Known rows, with every step that occurs:
dopiga > sumilek > darep > ladi > vuso: [-1.61 -2.21 -1.40 -0.71 -0.11  2.94 -0.33 -0.06  2.65 -0.92 -0.80 -2.86
  1.89  0.26 -0.45 -1.83 -0.49 -0.35  0.26  2.63  2.82 -1.03  1.87]
dopiga > sumilek > satorul > ladi: [ 1.77 -0.48 -0.54 -0.25  0.83  2.62  0.15  3.39  1.09 -0.73 -0.64  0.70
  1.50 -1.28 -0.74 -1.70  0.70  0.21  2.66  2.32  3.03  1.12  0.81]
bizaf > ladi > vuso: [-1.07 -0.34 -0.83 -0.57 -0.88  1.91 -1.57  0.67  1.62  1.20  0.14  0.29
  0.68 -0.50 -0.61 -1.36 -1.31 -0.13  0.80  1.71  0.97  0.10  1.75]
sumilek > darep > ladi > kuzi: [-2.12 -0.48 -2.60 -1.00  1.54  1.55  0.10  0.11  1.93 -0.63 -1.87 -0.82
  2.90 -1.51 -1.09  0.14  0.03 -0.38 -0.32  2.57  1.03 -1.09  0.41]
ladi > vuso: [-0.96 -0.93  0.27 -0.81 -1.44  2.67  0.45  0.36  2.25  1.97  0.10  0.53
  0.60 -0.21 -0.23 -0.85 -0.66  0.25  1.04  1.37  0.18 -0.18  1.45]
darep > ladi > dopiga > sumilek > satorul: [ 0.43 -1.49 -1.57  0.13  0.82  2.01 -0.56  3.05  3.00 -1.53 -2.15 -1.90
  3.00 -1.62  0.36 -0.36 -0.47  0.41  2.75  2.34  1.96  1.41  0.69]
satorul > ladi > dopiga > sumilek > vuso: [ 1.33  0.44 -0.82  0.41 -1.15  3.94  0.85  4.92  1.85 -1.30 -0.59  1.19
  4.10 -1.61 -0.64 -0.05  0.97  2.52  1.33  0.53  3.02 -0.95  2.32]
dopiga > sumilek: [ 0.49 -0.48  0.16 -1.59 -0.94  2.58 -0.56  0.44  1.16 -0.52  0.16  0.38
  1.49 -0.40 -1.44 -0.74 -0.06  0.99  0.93  0.12  2.99 -0.70  0.48]
satorul > ladi > vuso: [-1.37 -0.50 -0.19  0.64 -0.88  3.83  1.04  3.04  1.89  1.74 -0.24  1.53
  0.70 -0.20 -0.79 -0.86  0.08  0.65  1.00  2.40  0.63  0.12  2.62]
vuso > sumilek > kuzi > ladi > dopiga: [ 0.62  1.26 -0.53  0.72 -1.39  2.65  0.70  3.41  4.32  0.25 -0.38  0.73
  2.59 -2.31  0.12  0.35 -0.25  1.26  1.27  0.68 -1.14  0.16 -0.77]
bizaf > sumilek > vuso: [ 0.98 -0.04 -0.60 -2.27  0.52  0.26  0.68  0.13 -0.11  1.22  0.03  1.53
  1.65 -1.23 -0.57 -2.36 -1.19  0.21  0.14  0.37  0.22 -0.56 -0.20]
ladi > dopiga: [-0.43  0.35 -0.77 -0.58 -0.46  2.03  0.27  1.53  1.58  0.67 -0.97  0.76
  1.84 -1.32 -0.67  1.34 -0.62  1.73  1.04  0.70 -0.39  0.07  0.53]
vuso > sumilek > kuzi > ladi > darep: [ 0.52  0.96 -0.49  1.69 -2.77  3.20  0.46  2.52  4.04  0.63  0.87 -0.01
  0.03 -1.33 -0.07 -1.93 -0.40  0.65  1.12  1.82 -2.22  0.02 -2.00]
kuzi > ladi > vuso > sumilek > satorul: [ 0.12 -0.91  0.35  0.43 -2.04  1.75  1.49  1.02  5.54  0.96  1.03 -0.05
  0.57 -2.38  0.17 -1.48  0.08 -0.62  2.84  2.28  1.14  2.11  1.11]
sumilek > kuzi > ladi: [ 2.11  0.48 -0.90 -0.07  0.76  0.28  0.81  2.41  2.34  1.45 -1.32  1.06
  1.24 -1.24  0.65 -1.99 -0.30 -1.04  1.67  1.25 -1.32  0.25 -1.53]
darep > ladi: [-1.14 -0.26 -1.19 -0.02  0.28  1.35 -1.01  0.50  1.31  0.39 -1.31 -0.10
  1.76 -0.31 -0.59 -0.33 -0.78 -0.25  0.04  1.70  0.99  0.04 -0.46]
sumilek > kuzi > ladi > darep: [ 1.63  0.01 -1.51  1.41 -0.86  1.75  1.07  3.19  3.08  1.81 -0.83  0.25
 -0.32 -0.88  0.65 -3.06 -0.63 -0.32  1.98  2.43 -3.33  0.41 -1.86]
satorul > ladi: [-0.33  0.71 -0.68  0.26  0.31  2.68  0.35  2.54  0.39  0.76 -0.51  2.46
  1.21 -0.69 -1.49 -0.09  0.32  0.78  0.52  1.58  1.13 -0.06  0.52]
ladi > vuso > sumilek: [-2.02 -0.09  1.28 -0.51 -3.20  4.08 -0.40 -0.33  3.23  0.87  1.64  0.32
  0.85 -0.57 -0.92  0.02 -0.40  1.29  0.15  0.94  1.39 -0.29  1.32]
bizaf > sumilek: [-0.85 -0.52 -0.43 -2.27  1.39  1.00  0.34 -0.03 -0.06  1.78 -0.09  1.27
  0.67 -0.64 -1.65 -1.45 -1.65  0.35  0.11  1.03 -0.54  0.06 -0.32]
kuzi > ladi > vuso > sumilek > darep: [-1.36 -0.45 -0.45 -0.13 -2.09  2.36  1.80 -0.88  4.78  0.33  1.48 -0.61
  0.99 -1.97 -1.07 -1.45  0.04  0.22  0.77  1.71  1.06 -0.27  1.48]
satorul > ladi > kuzi: [-1.64  0.68 -0.92  0.27  0.55  3.56  0.72  3.62  1.55  0.67 -1.17  2.59
  2.60 -1.34 -1.83  0.95  1.07  1.11  0.54  1.68  0.85 -0.42  1.46]
sumilek > darep > ladi: [-1.05 -0.52 -2.39 -0.92  1.44  0.62 -0.53 -0.99  0.71 -0.43 -1.45 -1.10
  1.46 -0.91 -0.64 -0.87 -0.78 -0.76 -0.40  2.22  1.18 -0.89 -0.72]
vuso > sumilek: [-1.01  1.16  0.74 -0.97 -2.10  2.85 -1.07 -0.70  1.58 -0.15  1.48  1.05
  1.13 -1.17 -1.61  0.75 -0.39  1.33 -0.21  0.05  1.76 -0.47 -0.55]

Rows:
[-2.41 -0.37 -1.61  0.01  0.41  2.06 -0.36  1.63  2.40  0.11 -2.01  0.47
  3.18 -0.92 -0.75  0.72 -0.04 -0.03  0.17  1.97  0.95 -0.27  0.50]  darep > ladi > kuzi
[-0.03  1.04 -0.48  0.64 -0.84  3.73  0.29  4.06  2.44 -0.58 -0.27  1.29
  1.92 -2.68 -1.00  1.25  0.36  1.98  2.04  2.20  0.81  1.35  0.94]  vuso > sumilek > satorul > ladi > dopiga
[ 0.84 -1.63 -0.05  0.22 -0.23  4.05  0.69  3.82  2.61  0.12 -0.51  0.09
  0.91 -0.87 -0.10 -2.10  0.58 -0.09  3.12  2.93  2.73  1.25  2.70]  dopiga > sumilek > satorul > ladi > vuso
[ 2.08 -0.53 -0.89  1.25 -1.44  2.95  0.60  3.62  3.67  0.34 -0.28 -0.79
  0.52 -0.49  0.31 -3.34 -0.08  0.22  2.11  1.95 -1.09 -0.08 -1.16]  dopiga > sumilek > kuzi > ladi > darep
[ 0.31  0.99 -0.08  0.21 -0.51  3.09 -0.37  2.40  1.48 -0.23  0.49  1.71
  0.86 -2.19 -1.28 -0.24  0.56  0.56  1.57  2.22  1.90  1.32 -0.09]  vuso > sumilek > satorul > ladi
[ 0.59 -0.54 -1.38  0.12 -1.07  2.51 -0.51  2.96  2.66 -1.77 -1.47 -1.05
  4.64 -1.21  0.39 -0.13 -0.12  1.50  1.04  0.70  2.98 -1.02  1.03]  darep > ladi > dopiga > sumilek > vuso
[-0.55 -1.21 -0.36  0.43 -1.26  1.54  1.95  1.14  4.27  2.14 -0.05  0.54
  0.85 -0.90 -0.13 -1.45 -0.28 -0.20  1.97  1.55  0.15  0.66  1.75]  kuzi > ladi > vuso
[-1.64  0.10 -1.08 -1.40 -1.52  2.65 -1.77 -1.35  2.26 -0.46  1.73 -0.92
  0.65 -1.45 -1.62 -1.35 -1.19  0.44 -0.53  1.68  2.22 -1.00  1.51]  bizaf > ladi > vuso > sumilek > darep
[-1.79 -1.27 -2.31 -1.05  1.18  2.64 -0.33  0.75  2.50 -2.07 -1.59 -1.56
  3.43 -1.13 -1.56 -0.31  0.51  0.10  0.06  2.11  3.33 -1.41  0.88]  dopiga > sumilek > darep > ladi > kuzi
[ 0.70 -0.53 -0.98 -2.42  0.25  1.84 -0.20 -1.10  0.70 -1.35  0.12 -0.82
  1.44 -0.95 -1.63 -1.33 -0.09  0.49  0.43  0.77  3.01 -1.46 -0.08]  dopiga > sumilek > darep
[ 0.43 -0.68 -0.85  0.40 -0.98  2.34  1.62  2.98  4.28 -0.56 -0.57  0.09
  3.35 -1.81 -0.92 -0.14  0.13  1.72  2.17  0.22  1.56  0.23  1.61]  kuzi > ladi > dopiga > sumilek
[-3.17  0.29 -1.54 -0.73 -0.23  2.95 -0.67 -0.47  2.88 -1.80 -0.57 -0.84
  3.21 -1.98 -1.88  1.00  0.36  0.54 -1.07  2.03  2.18 -1.32  0.15]  vuso > sumilek > darep > ladi > kuzi
[-2.40  0.32  0.78  0.75 -2.67  5.34  0.22  2.34  2.72  0.95  1.40  1.42
  1.22 -0.66 -1.54  0.28  0.32  1.78  0.04  1.75  1.87 -0.15  2.24]  satorul > ladi > vuso > sumilek
[ 2.13 -1.22 -1.23  0.20  0.27  1.06  1.62  3.40  4.68 -0.67 -1.04 -0.52
  2.60 -2.62  0.03 -0.93  0.04  0.54  4.03  1.38  1.46  1.93  1.02]  kuzi > ladi > dopiga > sumilek > satorul
[ 1.17  0.50 -0.97  0.54  0.46  4.61 -0.13  6.30  1.35 -0.41 -1.77  0.82
  2.85 -0.63 -0.36 -0.26  0.39  2.01  1.27  1.54  0.49 -0.57  0.93]  satorul > ladi > dopiga > sumilek > kuzi
[-0.11 -0.32 -0.36 -0.87 -0.93  3.43 -0.04  2.07  2.11 -0.86 -0.46 -0.18
  2.70 -1.09 -1.13  0.71 -0.33  2.27  1.19  0.28  1.81 -0.51  1.26]  ladi > dopiga > sumilek
[ 2.33 -0.28 -0.53 -0.19  0.28  1.34  0.30  2.79  2.95  0.15 -0.78  0.16
  2.16 -0.83  0.22 -2.41  0.15 -0.44  1.92  0.71  1.00 -0.01 -0.57]  dopiga > sumilek > kuzi > ladi
[-1.71 -0.15  0.34 -1.30 -2.37  3.23  0.15 -1.83  2.73  0.14  1.44 -0.69
  0.59 -1.19 -1.26 -0.40 -0.55  0.78 -0.12  1.66  1.38 -1.00  1.16]  ladi > vuso > sumilek > darep
[ 0.40 -0.68 -1.56  0.42  0.75  1.43  1.56  3.20  2.41  2.67 -0.65  0.14
 -0.60 -0.66  0.01 -4.25 -1.92 -0.51  1.25  2.77 -4.38  0.60 -1.73]  bizaf > sumilek > kuzi > ladi > darep
[ 0.71 -0.86 -2.07 -0.51  0.08  1.36  1.95  1.31  3.88 -1.25 -0.65 -1.13
  3.06 -2.27 -1.17 -0.65  0.04  1.28  1.56  0.97  1.52 -0.33  1.30]  kuzi > ladi > dopiga > sumilek > darep
[-0.77  0.47 -0.94  1.48 -1.33  4.08  0.70  3.32  1.27  1.09  0.00  1.16
 -0.47 -0.35 -1.39 -1.30 -0.06  1.52  0.83  2.58 -1.06 -0.07  0.11]  satorul > ladi > darep
[-2.18  0.21 -0.21 -0.03 -1.66  4.82  0.58  0.84  2.41  0.14  1.26  0.21
  0.86 -1.11 -1.78 -0.53  0.35  1.20 -0.28  2.40  1.85 -0.82  2.07]  satorul > ladi > vuso > sumilek > darep
[ 1.71 -0.70 -0.65 -1.15 -0.13  2.19  0.17  2.55  2.30 -0.93 -1.27 -0.65
  2.02 -2.15 -0.03 -0.30 -0.35  1.01  3.24  1.26  1.67  1.08  0.85]  ladi > dopiga > sumilek > satorul
[-1.92  0.24 -1.44 -0.80 -0.41  2.16 -1.29 -1.49  1.84 -1.37  0.21 -1.29
  1.76 -1.44 -1.44 -0.03 -0.71  0.18 -1.25  1.82  2.12 -1.04 -0.94]  vuso > sumilek > darep > ladi
[-1.68 -0.21 -1.71  0.47  0.21  2.30 -0.48  2.40  2.24  0.12 -2.02 -0.40
  2.71 -0.80 -0.21  1.12 -0.96  1.23  0.48  1.65 -0.04  0.20  0.53]  darep > ladi > dopiga
[-0.60 -0.75 -1.40 -3.09  2.47  0.25  0.68 -1.65 -0.50  0.98 -0.22  0.14
  0.27 -1.20 -1.96 -2.14 -1.72 -0.17 -0.36  1.70 -0.63 -0.61 -0.53]  bizaf > sumilek > darep
[-1.51 -0.13  0.00  0.61 -1.64  3.89 -1.60  1.90  3.09  0.66 -0.39 -1.11
  1.46  0.01  0.62 -0.85 -0.68 -0.29 -0.01  2.59  0.17 -0.53 -0.17]  darep > ladi > vuso > sumilek > kuzi
[ 1.39 -1.33 -0.20  0.36 -0.91  2.87  0.96  3.16  4.32  1.04 -0.42 -0.47
  1.59 -0.21  1.01 -3.03  0.03 -0.60  2.33  1.47  0.58 -0.18  1.19]  dopiga > sumilek > kuzi > ladi > vuso
[ 0.18 -0.18 -2.40 -1.77  0.62  1.97 -1.67  0.98  1.19 -2.15 -0.49 -1.40
  2.55 -1.91 -1.78 -0.34 -1.00  1.45  0.53  1.01  2.55 -1.05  1.28]  bizaf > ladi > dopiga > sumilek > darep
[-1.58 -1.07 -0.14  0.39 -1.52  2.92 -0.70  0.89  4.00  0.14 -0.11 -1.42
  0.91 -1.09  0.56 -0.99 -0.69 -0.77  1.53  3.26  1.57  1.54  0.70]  darep > ladi > vuso > sumilek > satorul
[ 1.06  1.32  0.13  0.06 -1.13  1.94  0.03  1.67  3.27  0.37  0.42  1.03
  1.58 -1.57 -0.29 -1.03  0.03 -0.04  0.91  0.62 -0.15  0.09 -1.79]  vuso > sumilek > kuzi > ladi
[-1.99 -1.28 -2.55 -2.01  3.09  0.33 -0.04 -0.94 -0.07  0.68 -1.32 -1.07
  1.14 -0.57 -1.40 -2.19 -2.00 -0.81 -0.97  2.76 -0.19 -0.44 -0.65]  bizaf > sumilek > darep > ladi
[ 0.91  0.22 -1.67  0.49  0.99  2.37  1.02  4.76  1.63  0.61 -2.00  1.56
  1.61 -2.36 -0.17  0.20  0.15  0.96  2.75  2.66 -0.26  1.71  0.91]  sumilek > satorul > ladi > dopiga
[ 2.08 -0.73 -0.14 -1.59  0.32  1.34 -0.43  0.75  1.66 -0.58 -0.40 -0.26
  1.00 -1.40 -0.28 -1.64  0.05 -0.21  2.78  1.35  2.78  1.07 -0.08]  dopiga > sumilek > satorul
[ 0.72  0.74  0.36 -1.10 -1.08  1.81 -0.74 -0.19  1.94 -0.18  0.77  0.55
  0.47 -2.35 -0.56 -0.29 -0.14  0.31  1.79  1.31  1.61  1.18 -1.09]  vuso > sumilek > satorul
[-1.25 -0.39 -2.78 -0.49  1.19  1.25 -0.01  0.65  1.73 -0.64 -2.06 -1.66
  2.56 -1.50 -0.51  0.52 -0.92  0.54  0.14  2.25 -0.01 -0.67  0.22]  sumilek > darep > ladi > dopiga
